Every row comes from one small tree of marks. Brackets hold a mark, then the marks that hang from it, in the order of their numbers. Every link used is in the known rows. Which tree was each row made from?
In the rows, 128 means zero.
Known rows
{z_357 {z_79 {z_459 {z_272 {z_860 z_601 z_877}} z_569}} z_753}: [160 190 176 101 170 111  77 102 183 103 185 123  99 105 134 154 116  75
 146]
{z_459 {z_272 z_860} {z_569 {z_357 z_79}}}: [135 131 130 102 124 138 135 123 112 149 103 109 127  98 150 127 148 101
 143]
{z_191 {z_459 {z_272 {z_860 z_877}} {z_569 {z_357 z_79 z_753}}}}: [145 165 173 125 136 123 120  86 133 110 158 114 126  71 128 158 156  90
 154]
{z_191 {z_459 {z_272 {z_860 {z_601 z_285} z_877}} {z_569 z_357}}}: [122 127 182 135 140 128 120 171 175  65  98  76 167 149 204 103 180 151
 106]
{z_191 {z_459 {z_272 z_860} {z_569 {z_357 z_79 z_753}}}}: [137 144 161 127 118 132 144 107 118 118 117 119 102  89 108 152 153  96
 167]
{z_753 {z_357 {z_79 {z_459 z_569}}}}: [109  61 101  96 151 140 152 161 122 106 182 157 121 147 109 145 115 157
 160]
{z_459 {z_272 {z_860 {z_601 z_285} z_877}} {z_569 {z_357 z_753}}}: [116 171 177 107 160 114 123 127 164  73 111  59 129 147 179 111 133 127
 118]
{z_860 {z_601 z_285}}: [109  70 127 143 104 146 126 169 123  93 107 126 143 174 152  96 110 197
  88]
{z_272 {z_860 z_877}}: [135  92 114 150 136 158  93 141 112 108 127 122 180 123 152 115 140 124
  89]
{z_459 z_272 {z_569 {z_357 z_79 z_753}}}: [122 158 140 106 107 111 151  82 102 149 143 143 108  95 110 153 104 112
 162]
{z_459 {z_272 {z_860 {z_601 z_285} z_877}} z_569}: [110 137 173 125 156 133  82 162 159  47 121  89 166 153 206  86 130 126
 101]
{z_191 {z_459 {z_272 {z_860 z_601}} {z_569 {z_357 z_753}}}}: [134 157 171 139 108 116 140 153 146  94  82  86 122 143 130 149 144 111
 128]
{z_191 {z_459 z_272 {z_569 {z_357 z_79 z_753}}}}: [128 141 152 131  89 114 155  92 107 130 145 152 113  95 100 163 127 125
 168]
{z_357 {z_79 {z_459 z_569}}}: [130  72 116 102 136 163 111 117 140 106 170 193 124 143 102 149 105 137
 161]
{z_272 z_860}: [126  69  94 151 118 171 113 158 103 115  83 123 151 140 125 110 131 133
 103]
{z_357 {z_79 {z_459 z_272 z_569}}}: [124 111 113 112 124 140 104 118 129 131 157 183 129 117 121 132 111 113
 158]
{z_860 z_272}: [115  83  61 184  99 175 133 138  76 128 117 176 171 130 122 108 105 160
  92]
{z_459 {z_272 {z_860 z_601 z_877}} {z_569 z_357}}: [135 167 155 117 136 112 118 151 154 117 106  72 169 132 201 123 152 106
  87]
{z_569 {z_357 z_79} {z_459 {z_272 {z_860 {z_601 z_285} z_877}}}}: [147 171 128 150 115  98 120 157 132 191 135  93 143 106 185  70 173 145
  92]
{z_79 {z_357 z_753} {z_459 {z_272 {z_860 z_601 z_877}} z_569}}: [109 177 174 130 208  87  95 123 169  81 148  99 158 170 159 130 132  69
 116]

Which tree is each row?
[ 97  84  99 149 159 120 142 114 108 121 127 161 144 178  87 136 114 137
 123] => {z_79 {z_357 z_753} z_459}
[142  99 106 115 125 147 127  89 123 146 163 179  86 112  62 158 100 146
 149] => {z_357 {z_79 z_459} z_753}
[114  86  96 170 118 165 130 159 112  96 118 144 149 160 151  87 101 203
  78] => {z_860 z_272 {z_601 z_285}}
[142 176 126 147 109  98 148 143 119 193 107  98  87 119 124  91 145 137
 127] => {z_569 {z_357 z_79 z_753} {z_459 {z_272 {z_860 {z_601 z_285}}}}}
[138 141 134 109 158 150 100  95 140 109 140 149  88 108  91 142 115  72
 181] => {z_357 {z_79 {z_459 {z_272 z_860} z_569}} z_753}
[ 79 125 124 140 164 104 132 112 113  95 132 165 151 175 108 132 104 100
 153] => {z_79 {z_357 z_753} {z_459 z_272 z_569}}
[163 163 135 101 140 109 149 120 159 201 102  90  69  92 109 148 151 117
 121] => {z_569 {z_357 {z_79 {z_459 {z_272 {z_860 z_601}}}} z_753}}
[129  96 146 141 152 148  91 164 155  77 122  87 159 152 177  92 138 167
  79] => {z_272 {z_860 {z_601 z_285} z_877}}
[118  58  91 103 124 159 153 147 145 114  98 152 149 173 112 146 125 164
 137] => {z_79 {z_459 {z_569 z_357}}}
[128 171  84 162  57  92 163 111  71 233 137 167 116  94  91 121 118 125
 141] => {z_569 {z_357 z_79 z_753} {z_459 z_272}}
[106 158  64 182  50 101 167 139  69 206  95 156 143 137  98 110 119 131
 117] => {z_569 {z_357 z_753} {z_459 z_272}}
[116 142 162 110 153 127 119 158 163  83  96  62 163 149 213  92 153 137
 102] => {z_459 {z_272 {z_860 {z_601 z_285} z_877}} {z_569 z_357}}
[117  90 103 101 131 150 158 112 143 104 112 152 115 169  80 168 104 148
 162] => {z_79 {z_459 {z_569 {z_357 z_753}}}}
[154 169 159 101 156 118  92 116 169 114 143 124  77 121 111 152 111  82
 164] => {z_357 {z_79 {z_459 {z_272 {z_860 z_601}} z_569}} z_753}
[139 137  97 110 111 112 164  89 120 208 122 145  90  82  85 147 132 142
 142] => {z_569 {z_357 {z_79 {z_459 z_272}} z_753}}
[160 199 121 157  82  89 142 137 105 225 112 107  94 104 111 114 141 106
 117] => {z_569 {z_357 z_79 z_753} {z_459 {z_272 {z_860 z_601}}}}
[145 119 137 146 132 139  94 158 139 108 130  97 167 140 171 123 135 132
  64] => {z_272 {z_860 z_601 z_877}}
[135 133 102 131 116 124 121  94 114 172 154 178  94  86  84 141 105 122
 147] => {z_357 {z_79 {z_459 z_272}} z_753}
[122  54  80 111 136 130 158 166 109 153 165 150 118 127 102 134 139 176
 123] => {z_753 {z_357 {z_79 z_459}}}
[127 127 138  96 114 136 154  80 109 128 156 147  98 115  93 174  98 134
 169] => {z_459 {z_569 {z_357 z_79 z_753}}}
